What can hang from each mark
duzaz: fadi mububut
begug: tazeta
getul: gebe
sike: gutaf
vate: gebe
nuguk: gutaf
movu: gute
gute: gebe pebat
tazeta: begug duzaz gebe
pebat: gute
gebe: getul gute nuguk tazeta vate
mububut: duzaz

Known rows, with every way that one mark hangs from another
getul(gebe(gute tazeta(begug duzaz(fadi)) vate)): [ 1.33  0.53 -0.13 -1.12  0.70  0.75 -0.55  0.81  0.88 -0.13  0.39  0.19
 -1.44  1.63  0.44  0.26  1.37  3.00  0.81 -1.07 -0.43 -0.55 -1.55 -0.32
  0.26 -1.14 -1.93]
movu(gute(gebe(tazeta))): [ 1.39 -0.57  1.07  0.87 -1.58 -1.88 -0.96  0.47  0.46  0.67  2.59  1.38
 -0.31 -0.86 -1.86  1.93  0.12 -2.23  0.18 -0.30  0.38 -1.01  1.54 -0.71
 -0.33  0.59 -0.49]
sike(gutaf): [ 2.82  0.31  1.94  0.98  0.02 -1.29 -1.26 -1.05 -0.19  1.11  0.63 -0.77
 -0.10  0.83 -1.77  2.63  0.48  2.49 -0.04 -1.29  0.71 -1.42  3.27  1.67
 -0.77 -2.01  0.17]
begug(tazeta(duzaz gebe(getul nuguk(gutaf) vate))): [ 2.81 -0.63  0.17 -1.18  0.42 -0.19 -0.73  0.67  0.40  1.00 -0.91 -1.94
  0.73 -1.75 -0.04  0.37  0.64  1.33  0.87 -0.10  0.12 -2.21 -0.73  0.94
  0.42 -0.19 -0.40]
pebat(gute(gebe(getul tazeta(duzaz) vate))): [ 2.49 -0.13  1.21  0.74 -0.46 -0.40  0.12  1.33 -0.10  1.31  0.38  1.03
  0.55 -1.08 -1.04  1.16  1.06 -1.62  0.09 -0.89 -0.02 -0.13  0.37 -0.42
  0.29 -0.13 -0.88]
pebat(gute(gebe(getul nuguk tazeta(begug) vate))): [ 0.02  0.59 -0.29  0.19  0.11 -1.11  0.56  1.01  0.19  1.60 -0.57  0.88
  1.95  0.20  0.40  0.51  0.58 -1.28 -0.92 -0.56  0.41  0.54  1.04 -0.19
 -0.58 -0.01 -0.78]
vate(gebe(nuguk(gutaf) tazeta)): [ 1.13  1.20 -0.31  1.40  0.38 -1.48 -2.45  0.84 -0.06  0.41 -1.00 -0.74
  0.10  0.42  0.73  0.77  0.23  0.91  0.00 -1.10  0.29 -0.92  3.02  0.61
 -0.51  0.87  2.59]
tazeta(begug duzaz gebe(gute)): [ 5.00 -0.29  1.34 -2.75 -0.07  0.10  0.44 -0.97  0.10 -0.72  2.73 -0.77
 -0.22 -0.38 -3.39  1.85  0.88  1.87  1.00 -0.95  0.09 -2.50 -0.45  0.99
  0.53 -2.05 -2.83]
gebe(getul gute nuguk(gutaf) tazeta(begug duzaz) vate): [-0.67  1.13 -0.74  0.24  1.54  0.84 -0.54  2.27  0.74  0.37 -0.51 -0.36
  1.97  0.26  2.07 -0.02  1.71  1.64 -0.48 -1.37  0.31  1.05 -0.28 -0.31
  0.28 -0.48  0.09]
pebat(gute(gebe(tazeta(duzaz) vate))): [ 3.52 -0.26  1.49  0.11 -0.91 -0.33  0.07  0.94 -0.29  1.38  1.42  1.01
 -0.81 -0.98 -1.78  1.68  0.33 -2.47  0.49 -0.13  0.06 -0.79  0.62  0.26
  0.29 -0.19 -1.54]
tazeta(begug duzaz(fadi mububut) gebe(getul gute nuguk)): [ 1.39 -0.26  0.22 -3.00  0.78 -0.69  0.10 -0.27  1.14 -1.08 -0.39 -0.94
 -1.47  1.84 -1.26 -0.74  1.39  2.62  0.04 -2.27  0.25 -1.68 -1.30  0.40
  1.13 -1.12 -1.09]
gute(gebe(getul nuguk tazeta(begug duzaz) vate) pebat): [-4.32  0.61 -0.43 -0.89  0.13  0.33  0.87  1.50  1.27  0.82  0.30  0.79
  1.95 -0.39 -1.76  0.84  1.26 -0.41 -0.88  0.24 -0.53  0.59 -0.21 -0.63
  0.08 -0.70 -0.46]
begug(tazeta(duzaz(fadi) gebe(getul gute))): [ 5.50 -0.63  0.99 -2.92 -0.40 -1.13  0.27  0.13  0.83  0.46  0.55 -0.46
 -1.27 -0.26 -0.55  0.52  1.42  2.76  1.16 -1.56 -0.34 -2.10 -1.02  0.21
  0.95 -0.75 -1.10]
vate(gebe(tazeta(duzaz))): [ 1.69  0.56  1.85 -0.79 -0.19 -0.63 -1.62 -0.34 -0.22 -0.39  1.11 -0.31
 -1.61 -0.55 -1.59  1.81  0.83  2.41  0.75 -1.27 -0.45 -1.14  1.05 -0.11
  0.15 -1.09 -0.04]
nuguk(gutaf): [ 3.90 -0.15  0.85  1.51 -0.17 -1.44 -1.60  0.11 -0.83  0.87  0.79 -1.56
 -0.68 -0.16 -1.15  1.69  0.08 -0.90  0.20 -0.71  1.06 -2.01  2.48  2.16
 -0.88  0.00  0.55]
begug(tazeta(gebe(getul gute(pebat) nuguk(gutaf) vate))): [ 1.61 -0.17 -1.32  0.03  0.05 -0.36 -0.36  1.83  0.92  1.61 -1.19 -0.91
  2.95 -1.54  1.18 -0.50  1.04  0.12 -0.40 -0.18 -0.22 -0.90  1.24  0.69
 -0.10  1.19  1.55]
duzaz(fadi): [ 1.99 -0.53  0.97 -0.58 -0.10 -2.22 -1.40 -0.63 -0.16  1.24  0.96 -1.18
 -2.86  1.13 -0.97  1.21  0.14  0.94 -0.01 -1.07  0.52 -1.51  2.06  1.52
 -0.59 -0.73  0.18]
vate(gebe(gute nuguk)): [ 1.05  0.68 -0.53 -0.26  0.00 -1.52 -2.14 -0.24  0.42  0.58 -0.17 -0.57
 -0.59  0.85  0.00  0.01  0.19  0.62 -0.23 -1.42  0.13 -0.33  3.13  0.21
 -0.47  0.05  2.51]
getul(gebe(gute(pebat) nuguk(gutaf) tazeta vate)): [-0.59  1.05 -2.43  2.58  0.45  0.50 -1.97  2.76  1.25  1.25 -1.83  0.03
  2.58  0.82  2.01 -0.35  0.62 -1.64 -0.37 -0.23 -0.11  0.45  1.96  0.46
 -0.50  2.12  2.72]
vate(gebe(nuguk)): [ 0.47  0.37  0.16 -0.43 -0.08 -1.88 -2.27 -1.04  0.01  0.74 -0.13 -1.26
 -1.00  0.50 -1.03  0.62 -0.21  0.93 -0.07 -0.88  0.13 -1.17  2.93  0.57
 -0.80 -0.50  1.88]
gute(gebe(nuguk)): [ 1.18 -0.19 -0.23 -0.11 -0.74 -1.87 -1.07  0.28  0.40  1.61  0.60  0.10
 -0.81  0.78 -2.36  1.34 -0.55 -2.61 -0.16 -0.17  0.96 -1.07  2.62  1.00
 -0.52  0.37  1.17]
gute(gebe): [ 2.74 -0.45  0.92  0.17 -1.01 -1.79 -0.93  0.11 -0.26  1.20  1.46  0.24
 -0.97  0.04 -3.29  2.01 -0.11 -1.68  0.17 -0.53  0.84 -1.69  2.19  0.96
 -0.56 -0.13  0.23]
mububut(duzaz(fadi)): [ 1.71 -0.22  1.51 -1.73 -0.31 -1.63 -2.02 -0.35  0.34  1.16  1.20 -1.35
 -3.23  1.02 -0.83  0.94  0.49 -0.88  0.42 -0.40  0.31 -1.10  1.66  1.12
 -0.24 -0.95 -0.55]
pebat(gute(gebe(nuguk tazeta(begug) vate))): [ 1.25  0.49  0.09 -0.30 -0.25 -0.96  0.37  0.53  0.10  1.77  0.41  0.68
  0.57  0.23 -0.29  0.96 -0.10 -2.05 -0.56  0.21  0.50 -0.14  1.51  0.37
 -0.54 -0.13 -1.59]
begug(tazeta(duzaz)): [ 4.38 -0.33  2.02 -2.18 -0.84 -0.72 -0.37 -1.03 -0.34  0.91  1.63 -1.43
 -2.68 -1.25 -2.13  2.07  0.17  0.47  1.27 -0.21  0.19 -2.08  0.22  1.08
  0.11 -1.51 -2.28]

Rows
[ 2.13  0.51  1.60 -1.56  0.29  0.54 -0.87 -0.63 -0.08 -1.69  0.19 -0.80
 -1.81  0.93 -2.65  1.33  0.84  1.68  1.12 -1.54  0.10 -1.92 -1.41  0.16
  0.21 -1.22 -3.25] : getul(gebe(tazeta(begug duzaz(mububut))))
[-0.88  1.60  0.16  0.03  0.07 -0.58 -0.22  0.80  0.22 -0.57  0.34  0.64
  2.32 -0.10 -0.03  0.59  2.10  2.76 -0.88 -1.87 -1.00  0.53  1.57 -0.83
 -0.55 -0.74  0.92] : vate(gebe(getul gute(pebat) tazeta(begug)))
[-0.36 -0.62 -0.74 -1.01  0.13 -0.27 -1.26  0.58  1.15  1.54  0.23 -0.65
  1.58 -0.49 -0.71  0.22  0.44 -0.04 -0.85  0.00 -0.26 -0.43  2.56  0.80
 -0.05  0.32  1.08] : tazeta(gebe(gute(pebat) nuguk vate))
[ 0.05  0.38 -2.54  2.84  0.08  0.09 -1.73  1.83  0.92  1.16 -1.51 -0.71
  1.73  0.78  0.58 -0.70  0.13 -2.80 -0.12  0.05  0.18 -0.48  2.38  1.30
 -0.78  1.58  2.74] : getul(gebe(gute(pebat) nuguk(gutaf) vate))
[ 4.85 -0.32  0.72  1.45 -1.24 -2.22  0.32  0.25 -0.55  1.48  0.35  0.59
  0.27 -0.17 -2.17  1.24  0.25 -3.91  0.02 -1.07  0.63 -1.31  2.28  0.97
 -0.56  0.12  0.22] : pebat(gute(gebe(getul)))
[ 0.27  1.97 -1.20  1.27  1.08 -0.92 -1.13  1.55  0.41 -0.35 -1.33 -0.03
  2.36  0.84  2.17 -0.21  1.56  2.21 -0.56 -2.15  0.14  0.35  1.45 -0.29
 -0.44  0.36  2.21] : vate(gebe(getul gute nuguk(gutaf) tazeta(begug)))
[ 0.16 -0.44 -0.43 -2.94  1.22 -0.11  0.21  0.05  1.46  0.29 -0.01 -0.62
 -0.10  1.08  0.03 -0.53  1.40  3.09 -0.12 -1.20 -0.20 -0.78 -1.10  0.12
  0.58 -1.53 -0.60] : tazeta(begug duzaz(fadi) gebe(getul gute nuguk vate))
[-1.23 -0.08  2.08 -2.45  0.98 -0.10 -0.78 -0.15 -0.04 -0.23  0.49 -1.02
 -3.49  0.68 -0.89  0.55  1.37  4.24 -0.11 -1.54  0.08 -0.81 -1.32  0.15
  0.41 -1.63 -3.13] : gebe(tazeta(begug duzaz(fadi mububut)) vate)
[ 3.01 -1.28  1.48 -3.03  0.16 -0.85 -0.30 -0.36  0.43  1.00  0.17 -1.42
 -1.76 -1.23 -0.72  0.52  1.29  3.88  0.94 -0.79 -0.48 -2.31 -1.42  0.30
  0.58 -1.44 -1.66] : begug(tazeta(duzaz(fadi) gebe(getul vate)))
[ 0.43  0.06 -1.60  0.44  0.53 -0.28 -2.38  0.57  0.97  1.32 -1.20 -0.58
  0.09  1.27  0.87 -0.37 -0.04 -0.35  0.02 -0.66  0.32  0.08  1.77  0.47
 -0.55  0.36  1.37] : getul(gebe(gute nuguk vate))
[ 3.34 -1.04  2.37 -3.46  0.14 -0.85  0.19 -1.85 -0.05 -1.35  1.52 -1.69
 -3.69  0.83 -4.06  0.97  0.83  2.91  0.94 -1.29  0.26 -3.68 -1.39  1.50
  0.60 -2.08 -3.46] : tazeta(begug duzaz(fadi mububut) gebe)
[-1.48  2.23 -1.60  1.62  0.45 -0.56 -0.43  1.70  0.63 -0.29 -0.98  0.20
  3.28  0.42  1.36 -0.35  1.62  0.87 -0.95 -1.51 -0.50  0.47  1.82 -0.22
 -0.59  0.61  2.75] : vate(gebe(getul gute(pebat) nuguk(gutaf) tazeta(begug)))
[ 1.41  0.47  1.50 -0.54  0.49  0.03 -1.64  1.23  0.28 -0.49 -0.38  0.10
 -0.60  0.24 -0.19  0.60  2.03  1.78 -0.34 -3.02  0.08  0.67  0.24 -0.79
  0.88 -0.13 -0.17] : gebe(getul gute tazeta(duzaz(mububut)))
[-3.04 -0.57  0.14  1.90 -1.13 -1.23 -0.58  1.59  0.97  1.18  1.38  1.58
  2.23 -1.89 -1.04  0.87  1.13 -1.96 -0.93 -0.02 -0.64  0.39  1.39 -1.49
 -0.57  0.85  0.65] : movu(gute(gebe(getul tazeta vate) pebat))
[-4.29 -0.96 -0.94  1.77 -1.27 -1.58 -0.49  0.76  1.46  1.67  0.90  0.69
  1.71 -1.17 -1.39 -0.27  0.14 -3.70 -1.17  0.67 -0.23  0.01  1.85 -0.70
 -0.85  0.64  2.00] : movu(gute(gebe(getul nuguk vate) pebat))
[ 1.01  0.16 -1.19  1.49  0.79 -0.58 -2.36  1.56  0.31  1.80 -0.58 -1.16
  0.30  0.41  1.47 -0.11  0.25 -0.78 -0.63 -0.74  0.97  0.12  2.63  1.15
 -0.61  0.75  1.89] : gebe(gute nuguk(gutaf) vate)
[-0.72  0.30 -0.77  0.06  0.87 -0.22 -2.55  0.59  0.80  1.35 -1.40 -0.44
  0.25  0.91  1.08  0.64  0.14  1.11 -0.11 -0.45  0.15  0.17  1.46 -0.02
 -0.50  0.58  0.63] : getul(gebe(nuguk tazeta vate))
[ 2.76 -0.84  0.92 -3.45 -0.01  0.30 -1.27 -0.09  0.80  0.52 -0.20 -1.39
 -1.83 -0.91 -0.92 -0.23  0.69  1.97  0.69 -0.89  0.12 -1.52 -0.81  0.16
  1.15  0.01 -1.92] : begug(tazeta(duzaz(mububut) gebe(gute nuguk vate)))
[-0.92  0.78 -0.42  0.57  0.79  0.06  0.08  2.18  0.50  0.57 -0.41  0.39
  1.65 -0.04 -0.38  0.70  1.15 -0.14 -0.15 -0.39  0.47 -0.24 -0.66 -0.15
  0.10 -0.21 -0.03] : gute(gebe(getul nuguk(gutaf) tazeta(begug duzaz) vate))
[ 1.43 -0.45 -0.48  1.15 -0.43 -1.83 -0.36  0.80  0.21  2.37 -0.91  0.31
  0.78  0.09 -0.47  0.05 -0.04 -3.66 -0.69 -0.50  0.64 -0.13  2.31  0.54
 -0.58  0.51  1.22] : pebat(gute(gebe(getul nuguk vate)))
[ 2.33  0.28 -0.87  1.24 -0.84 -0.41 -1.04  0.44  0.54  0.40  0.31 -0.08
  0.62  0.69 -1.63  0.74  0.36 -1.96  0.36 -0.57 -0.22 -1.10  2.16  0.95
 -0.72  0.19  1.15] : getul(gebe(gute(pebat)))
[-1.36 -0.38  0.47  0.93 -1.74 -1.60  0.76  1.20  1.55  0.12  2.31  1.90
 -0.18 -0.43 -2.02  0.81  1.07 -2.65  0.06 -0.29 -0.78 -0.79  0.03 -0.98
  0.39  0.19  0.45] : movu(gute(gebe(getul tazeta(duzaz(fadi))) pebat))
[-0.80  0.51  0.54 -1.45  1.34  0.10 -0.21  1.18  0.75  0.39  0.52  0.17
 -0.40  0.71  1.48  0.25  2.30  4.11 -0.43 -2.00 -0.34  0.91 -1.13 -0.66
  0.43 -1.63 -1.20] : gebe(getul gute tazeta(begug duzaz(fadi)) vate)
[-0.74  0.62 -0.40 -1.55  0.91  0.90 -1.00 -0.08  0.80  0.09 -0.31 -0.71
 -0.26  0.68 -0.43  0.91  0.32  1.44  0.57 -0.10 -0.13 -0.56 -0.84  0.01
 -0.01 -1.27 -1.85] : getul(gebe(nuguk tazeta(begug duzaz) vate))
[ 0.39  1.40 -0.18  1.20  0.77 -0.40 -2.20  2.00  0.56 -1.06 -2.18 -0.15
  0.14  0.78  1.31 -0.92  1.72  1.35 -0.13 -2.98  0.05  0.10  0.73 -0.67
  0.78  1.09  2.77] : vate(gebe(getul gute nuguk(gutaf) tazeta(duzaz(mububut))))
[ 1.16  1.01  1.37 -2.03  0.24 -0.61 -0.72 -0.06  0.17 -1.71  0.49 -0.15
 -3.37  1.53 -0.86 -0.09  1.80  4.25  0.38 -2.59 -0.36 -1.04 -0.81 -0.49
  0.66 -1.14 -1.35] : vate(gebe(gute tazeta(begug duzaz(fadi mububut))))
[-1.57  0.26  0.67 -0.42 -0.41 -0.31  0.31  0.91  0.09  1.16  1.62  0.77
  1.03 -0.74 -2.42  1.85  0.93 -0.02 -0.80  0.36 -0.19 -0.33  1.06  0.08
 -0.74 -0.54 -1.37] : gute(gebe(tazeta(begug) vate) pebat)
[ 0.03  1.25 -0.52  1.86  0.76 -1.62 -2.17  1.35  0.10  0.30 -1.94 -0.48
  1.38  0.31  1.72  0.28  1.03  1.41 -0.41 -1.78  0.07 -0.09  2.56  0.00
 -0.48  0.95  3.30] : vate(gebe(getul nuguk(gutaf) tazeta))
[ 0.91 -0.79 -0.12 -0.06  1.05 -0.11 -1.15  0.69  0.52  0.56 -0.86 -1.73
  1.14 -0.98 -0.68  0.48  0.67  0.56  0.30 -0.54  0.27 -1.79  0.27  1.13
  0.31 -0.22  0.94] : tazeta(duzaz gebe(getul nuguk(gutaf) vate))
[ 0.94 -1.06  0.37 -1.72  0.66 -0.94 -1.78 -0.57  0.45  1.50  0.16 -1.58
  0.07 -0.51 -1.08  0.96 -0.08  1.48 -0.29 -0.16  0.30 -1.33  2.09  1.07
 -0.27 -0.44  0.15] : tazeta(gebe(nuguk vate))
[-0.32  0.79  0.48 -2.67  0.55 -0.66 -0.06 -0.36  0.80  0.45  0.99 -0.67
 -2.07  1.63 -0.30  1.15  0.42  1.94  0.06 -0.66  0.13 -0.57 -0.10  0.69
  0.33 -1.67 -1.44] : gebe(nuguk tazeta(begug duzaz(fadi)))
[-1.36  0.81 -0.88  1.23  0.84 -0.67 -0.50  2.21  0.39  1.17 -1.06  0.38
  2.32  0.11  0.53  0.55  1.10  0.16 -0.86 -0.68  0.79  0.15  0.62  0.06
 -0.57  0.65  0.75] : gute(gebe(getul nuguk(gutaf) tazeta(begug) vate))
[ 1.13  0.62 -0.79  1.14 -0.02 -1.41 -0.48  2.61  1.01  0.92 -1.01  0.80
 -0.33  1.32  0.24  0.44  0.74 -1.42  0.16 -1.13  0.55 -0.79  0.34  0.46
  0.56  1.21  2.33] : gute(gebe(getul nuguk(gutaf) tazeta(duzaz(fadi))))
[-0.86  1.20  0.00  1.09 -0.12 -1.07 -1.33  1.40  0.45  0.13 -0.25  0.72
  2.11 -0.38  0.41  0.43  1.99  1.81 -0.93 -2.10 -0.96  0.92  2.53 -1.03
 -0.36  0.44  2.77] : vate(gebe(getul gute(pebat) tazeta))
